Known rows, with every step that occurs:
resupus, rore, daman: -.05  -.29  .01  .47  .11  -.01  .01  -.24  -.26  -.01  .00  .14  .42  -.02  -.20  .38  -.08  .20  -.01  .31  .02  -.06  .08  .07  .03  -.06  .02  .05  .32  .17  -.05  -.10
resupus, rore, veru, ligud: -.10  -.31  -.02  .67  .26  .12  -.43  -.28  -.05  -.17  .01  -.09  .36  .47  -.33  .32  .10  -.06  -.19  -.16  -.27  -.29  .08  .26  .11  .10  -.15  -.10  .15  .16  -.34  -.32
veru, ligud: .03  .11  .16  .18  .00  -.02  -.29  -.03  -.06  .28  .37  .11  -.45  .57  -.38  -.03  .19  -.01  -.33  .06  .03  -.37  -.14  .20  .08  .06  .02  -.27  .09  -.13  -.21  -.33
daman, ligud, veru, rore, febem: .10  .54  .38  -.22  -.37  -.06  -.04  .21  -.07  -.20  .12  -.25  .18  -.78  .24  -.05  .29  -.43  .26  .00  .01  .29  .06  -.01  .13  .02  .41  .10  -.13  .24  -.17  .20
resupus, rore, febem, ligud, daman: -.14  -.35  .05  -.13  .29  .06  -.10  -.03  -.23  -.41  -.11  .00  .12  -.08  -.01  -.09  -.07  .10  .14  -.37  -.39  -.15  .33  -.06  -.19  .03  .11  .15  -.03  .20  .22  -.08
daman, rore, veru, ligud: -.01  .00  .09  .35  .05  .05  -.24  -.21  .10  .07  -.08  .03  .28  -.13  -.17  .22  .20  -.17  -.01  -.11  -.14  .08  .09  .04  .07  .06  -.02  -.12  .05  -.31  -.23  -.46
daman, rore, veru, ligud, febem: .03  .14  .86  .17  .02  .08  -.19  -.08  .04  -.15  -.36  -.20  .14  -.02  .04  .15  .05  -.28  -.02  -.06  -.03  .20  .09  -.05  .07  .12  -.26  -.10  -.10  -.36  -.19  -.25
veru, rore, daman, ligud, febem: .15  .38  .84  -.25  -.30  -.03  -.20  .08  -.47  -.27  -.30  -.20  .38  -.32  .29  .14  .18  -.42  .31  .17  .37  .31  .19  .07  -.16  -.09  -.10  .08  .16  .20  -.13  .20
febem, ligud, daman, rore, veru: -.10  -.05  -.21  -.46  .06  -.03  .12  -.08  .18  -.12  -.19  .07  .24  -.19  .26  -.04  .03  .04  .50  -.38  -.12  .20  .12  -.27  -.15  .12  -.06  .19  -.21  -.28  .34  -.30
daman, ligud, resupus: .15  -.04  -.24  .12  .00  -.01  -.30  -.04  .21  .18  -.05  -.17  -.10  -.40  -.05  -.24  -.12  .32  -.42  .05  .02  -.13  -.40  -.04  .11  .03  -.41  -.03  -.18  -.16  -.12  .29
febem, ligud, daman, rore: -.02  .10  -.03  -.49  .06  -.07  .15  .16  -.05  -.03  -.22  .18  -.38  -.23  .10  -.12  .02  .12  .17  -.28  .02  .12  .00  -.27  -.27  .09  .06  .04  -.32  -.33  .34  -.26
veru, rore: .05  .09  .24  -.23  -.33  -.10  .32  .01  -.06  .32  .27  .25  -.34  .41  .01  .09  .08  -.34  -.07  -.01  .26  .08  -.58  .09  .06  .02  .18  -.21  -.10  .17  -.12  .03
febem, ligud, daman: .01  .04  -.10  -.57  .08  -.04  .06  .17  .09  .10  .23  .14  -.56  .43  -.03  -.37  .04  .18  .20  -.24  .06  -.26  -.15  -.08  -.14  .04  -.03  .00  -.16  .02  .32  -.09
ligud, veru, rore: .08  .61  .03  -.34  -.27  -.08  .59  .30  .16  .28  .29  .08  -.61  .33  .18  -.02  .15  -.40  .15  .16  .30  .22  -.52  .01  .19  .08  .23  -.14  -.21  .31  -.09  .10
resupus, rore: -.04  -.14  .19  .43  .18  -.11  .08  -.20  -.10  .12  .04  .04  -.02  .07  -.33  .24  -.17  .27  -.47  .03  -.05  -.14  -.53  -.05  .09  .10  .01  -.18  -.02  .14  -.16  -.09
veru, ligud, resupus, rore: .05  -.34  -.42  .63  .21  .08  -.32  -.09  -.07  .00  -.17  .03  -.42  .46  -.32  .01  -.17  .21  -.49  -.14  -.26  -.34  -.03  .15  .02  .11  -.43  -.30  -.09  .08  -.40  .05
rore, daman: .02  -.05  .07  .00  -.09  .00  .07  -.19  .01  .30  .35  .09  .19  .06  .00  .06  .01  .19  .11  .39  .24  -.07  .01  .10  .10  -.13  .09  .00  .32  -.06  .19  -.04
veru, ligud, daman, rore, resupus: -.09  .31  -.21  -.01  -.07  .06  -.30  .14  .04  .03  -.23  .25  .03  -.44  -.08  .19  .20  .00  .08  -.31  -.09  .03  -.29  -.08  -.14  -.22  .23  .08  -.22  -.25  -.20  -.02
ligud, veru: .04  .60  -.03  -.17  -.05  -.02  .46  .24  .41  .28  .37  -.09  -.54  .04  .04  -.10  .01  .19  -.12  .31  .24  -.05  -.47  -.06  .25  .09  .03  -.14  -.13  -.06  .04  -.02
veru, rore, daman: -.02  -.06  .05  -.15  -.34  -.14  .25  -.08  -.20  .21  .24  .28  .19  .33  .11  .14  .13  -.36  .27  .19  .29  .18  .07  .16  -.06  -.10  .23  -.04  .26  .26  -.01  .08
febem, ligud: -.08  -.05  .04  -.21  .10  -.06  .11  -.04  .14  .14  .32  .02  -.37  .43  -.12  -.17  -.02  .22  -.22  .11  .15  -.27  -.07  .05  .06  -.04  .07  .01  .19  -.06  .35  -.18
veru, ligud, daman, rore: .09  .31  .10  -.13  .02  .04  -.30  .16  -.27  .13  -.18  .25  -.52  -.18  -.16  .03  .23  .00  .03  -.41  -.16  .00  -.08  -.13  -.22  .04  -.07  -.22  -.40  -.40  -.24  -.39
ligud, resupus: .05  -.16  -.32  .07  -.03  .03  .14  -.08  .34  .39  .14  .03  -.46  .30  -.03  -.23  -.25  .29  -.41  .13  .09  -.21  -.47  -.04  .18  .02  -.36  -.14  -.15  -.13  .00  .28

Rows:
-.06  -.60  -.72  .30  .22  .04  -.02  -.13  -.05  -.29  -.23  -.01  .14  .25  .01  .01  -.32  .32  .08  .21  -.10  -.07  .65  .01  -.05  -.06  -.31  .16  .34  .19  .15  .17 | febem, ligud, resupus, rore, daman
-.03  .41  -.23  -.60  -.24  -.03  .45  .31  -.04  -.18  .19  .04  -.16  .36  .29  -.01  .12  -.41  .78  .33  .33  .29  .46  -.02  -.01  .02  .30  .15  .30  .37  .32  -.03 | febem, ligud, veru, rore, daman
-.01  -.07  .51  .20  -.04  -.03  .22  -.13  -.15  .13  -.07  -.02  .32  -.81  .00  .19  -.03  -.02  -.24  .04  -.06  .20  -.04  -.12  .10  -.14  .41  .06  -.06  -.36  .01  -.10 | daman, rore, febem
-.11  .53  -.38  -.48  -.29  -.09  .41  .43  .41  -.22  .20  -.11  -.11  .23  .27  -.01  .09  -.26  .33  .19  .30  .22  -.22  .06  .08  -.26  .55  .28  .11  .34  .25  .34 | febem, ligud, veru, rore, resupus
-.08  -.50  -.48  .25  .32  .04  .06  -.09  .03  -.20  -.21  -.04  -.34  .40  -.23  -.10  -.36  .39  -.36  -.07  -.12  -.21  .03  -.04  .01  .11  -.32  .06  -.04  .19  .02  .11 | febem, ligud, resupus, rore
-.01  -.46  -.55  .52  .13  .13  .02  -.18  -.07  -.01  -.15  .06  .20  .13  -.06  .15  -.35  .33  -.08  .20  -.06  -.03  .15  .00  .02  -.07  -.33  .00  .17  .15  -.03  .28 | ligud, resupus, rore, daman
.04  .23  .13  -.26  -.02  -.01  .23  .10  -.09  .30  -.15  .30  -.31  -.46  .01  .03  -.01  .12  .04  -.20  .03  .23  -.48  -.29  -.08  .11  .00  -.12  -.49  -.41  .00  -.15 | ligud, daman, rore
-.07  -.13  .14  -.70  -.23  -.04  .11  .05  -.30  -.13  .03  .17  -.03  .35  .25  -.31  .13  -.45  .45  -.42  -.10  .02  .33  .06  -.23  -.05  .31  .12  -.14  .32  .30  .12 | veru, rore, febem, ligud, daman
-.13  -.30  .38  .48  .11  -.04  .02  -.27  -.21  -.09  .01  -.07  .43  -.24  -.15  .19  -.15  .15  -.40  .02  -.18  -.10  -.03  .05  .12  -.04  .23  .02  .01  .15  -.07  .08 | resupus, rore, febem
-.03  .16  -.08  -.11  -.40  -.08  .24  -.07  .16  .28  .25  .18  .33  .20  .10  .25  -.01  -.22  -.08  .03  .29  .15  -.76  .12  .14  -.31  .51  .03  .13  .25  -.09  .41 | veru, rore, resupus
.02  .21  -.04  -.18  .02  .00  -.32  .09  -.08  .25  .20  .22  -.55  .56  -.18  -.24  .18  .03  .10  -.25  -.05  -.31  -.15  .10  -.14  .09  -.18  -.29  -.21  -.14  -.10  -.20 | veru, ligud, daman
.10  .39  -.11  .34  .17  .03  -.19  .10  -.14  -.40  -.16  -.30  .50  -.88  .02  .21  .13  .28  .25  .40  -.09  .19  .22  -.01  .04  .05  -.02  .16  .24  .19  -.19  .04 | resupus, rore, daman, ligud, veru
-.05  .43  -.20  -.44  .10  -.02  .36  .32  .39  .04  .35  -.13  -.66  .28  .02  -.31  -.05  .12  .04  .28  .25  -.09  -.08  -.12  .14  .06  .14  -.02  -.01  .00  .31  -.11 | febem, ligud, veru
.04  .47  -.09  -.61  -.26  -.07  .51  .39  .14  -.11  .21  .03  -.70  .46  .22  -.15  .11  -.42  .29  .08  .29  .19  -.04  .02  .06  .15  .24  -.03  -.02  .30  .16  -.01 | febem, ligud, veru, rore
-.04  -.23  .40  .02  -.01  -.05  .14  -.07  -.18  -.13  -.13  -.08  .24  -.60  .10  .01  -.06  -.03  -.20  -.01  -.06  .23  .47  -.07  .01  -.09  .41  .23  .14  -.33  .32  -.23 | daman, rore, febem, ligud
-.04  -.44  -.20  -.32  -.23  .00  .14  .02  .01  -.07  -.06  .00  -.13  .39  .24  -.30  -.19  -.40  .04  -.18  .01  .03  .49  .06  -.04  -.06  .13  .10  .04  .31  .23  .43 | veru, rore, febem, ligud, resupus
.12  -.24  -.26  .55  .21  .01  -.40  -.16  -.03  -.24  -.34  -.21  .14  -.52  -.20  .00  -.16  .41  -.50  -.10  -.20  -.08  -.29  -.09  .01  .06  -.50  -.04  -.14  .03  -.36  .25 | daman, ligud, resupus, rore
.10  .08  .09  .14  -.02  -.05  -.43  -.15  -.15  .05  .21  -.06  .54  -.62  .03  .02  .20  .23  .11  .30  .12  -.02  .16  .06  -.02  -.14  -.05  .10  .30  -.05  -.02  -.12 | rore, daman, ligud
-.14  -.49  .25  .27  .24  .04  -.06  -.15  -.25  -.31  -.12  -.17  .42  -.05  -.14  .10  -.13  .07  -.32  .00  -.26  -.14  .42  .04  -.01  -.05  .35  .17  .24  .21  .17  -.07 | resupus, rore, febem, ligud
-.08  -.63  -.56  .53  .18  .06  .05  -.34  .38  -.02  -.17  -.06  .38  .25  -.09  .10  -.35  .25  -.19  -.08  -.19  -.09  -.24  -.03  .25  .08  -.46  -.04  -.05  .15  -.18  .28 | ligud, resupus, rore, veru
.05  .46  -.08  -.32  -.35  .03  .51  .22  -.01  .11  .27  .14  -.12  .15  .25  .10  .16  -.42  .60  .39  .36  .34  .09  .00  .03  -.05  .26  -.01  .15  .26  .03  .13 | ligud, veru, rore, daman
.01  .12  .31  -.11  -.03  .09  -.33  .05  -.33  .03  -.23  .16  .01  -.47  .02  -.01  .16  -.21  .11  -.46  -.29  .02  .33  -.07  -.22  -.03  .19  -.10  -.32  -.34  -.14  -.20 | veru, ligud, daman, rore, febem
.20  -.15  -.33  .16  -.03  .00  -.44  -.11  .08  .03  -.05  -.15  .31  -.54  .07  -.16  -.08  .24  .03  .24  .04  -.06  .21  .04  -.07  -.09  -.38  .10  .15  -.16  -.01  .26 | rore, daman, ligud, resupus
.05  -.30  -.54  .28  .10  .14  -.40  -.17  .49  .15  .13  -.10  -.04  .72  -.14  -.17  -.04  .07  -.08  -.10  -.12  -.34  .07  .20  .22  .09  -.52  -.20  .03  -.02  -.18  .09 | rore, veru, ligud, resupus
.00  .14  .68  .10  .01  .08  -.30  -.06  .26  .00  .00  -.23  .05  .68  -.06  .07  .03  -.20  -.07  .00  .03  -.23  .11  .24  .15  .02  -.38  -.15  .08  -.06  -.10  -.06 | rore, veru, ligud, febem
.09  .30  .76  -.07  .01  -.02  -.31  .02  -.16  -.19  -.11  -.35  .40  -.59  .17  -.02  .08  .06  .07  .41  .22  .03  .15  .04  -.07  -.08  -.27  .15  .24  -.12  -.01  .09 | rore, daman, ligud, febem
-.10  -.15  -.21  .26  .20  .15  -.42  -.18  -.02  -.18  -.15  .09  .17  .42  -.25  .19  .17  .00  .25  -.47  -.45  -.26  -.02  .12  -.08  .11  -.31  -.18  -.16  .22  -.27  -.25 | resupus, rore, veru, ligud, daman
-.01  .04  .34  -.16  -.04  -.01  .11  .00  -.13  .15  -.17  .17  .22  -.82  .17  -.02  -.03  -.02  .08  -.27  -.21  .24  -.07  -.19  -.15  -.03  .22  .06  -.40  -.33  .05  -.05 | ligud, daman, rore, febem
-.03  -.42  -.16  .00  .04  .03  .13  -.06  .08  -.16  -.33  -.08  .05  -.50  .14  -.20  -.25  .02  -.25  -.12  -.12  .19  .55  -.15  .01  -.12  .12  .26  -.05  -.35  .30  .11 | daman, rore, febem, ligud, resupus
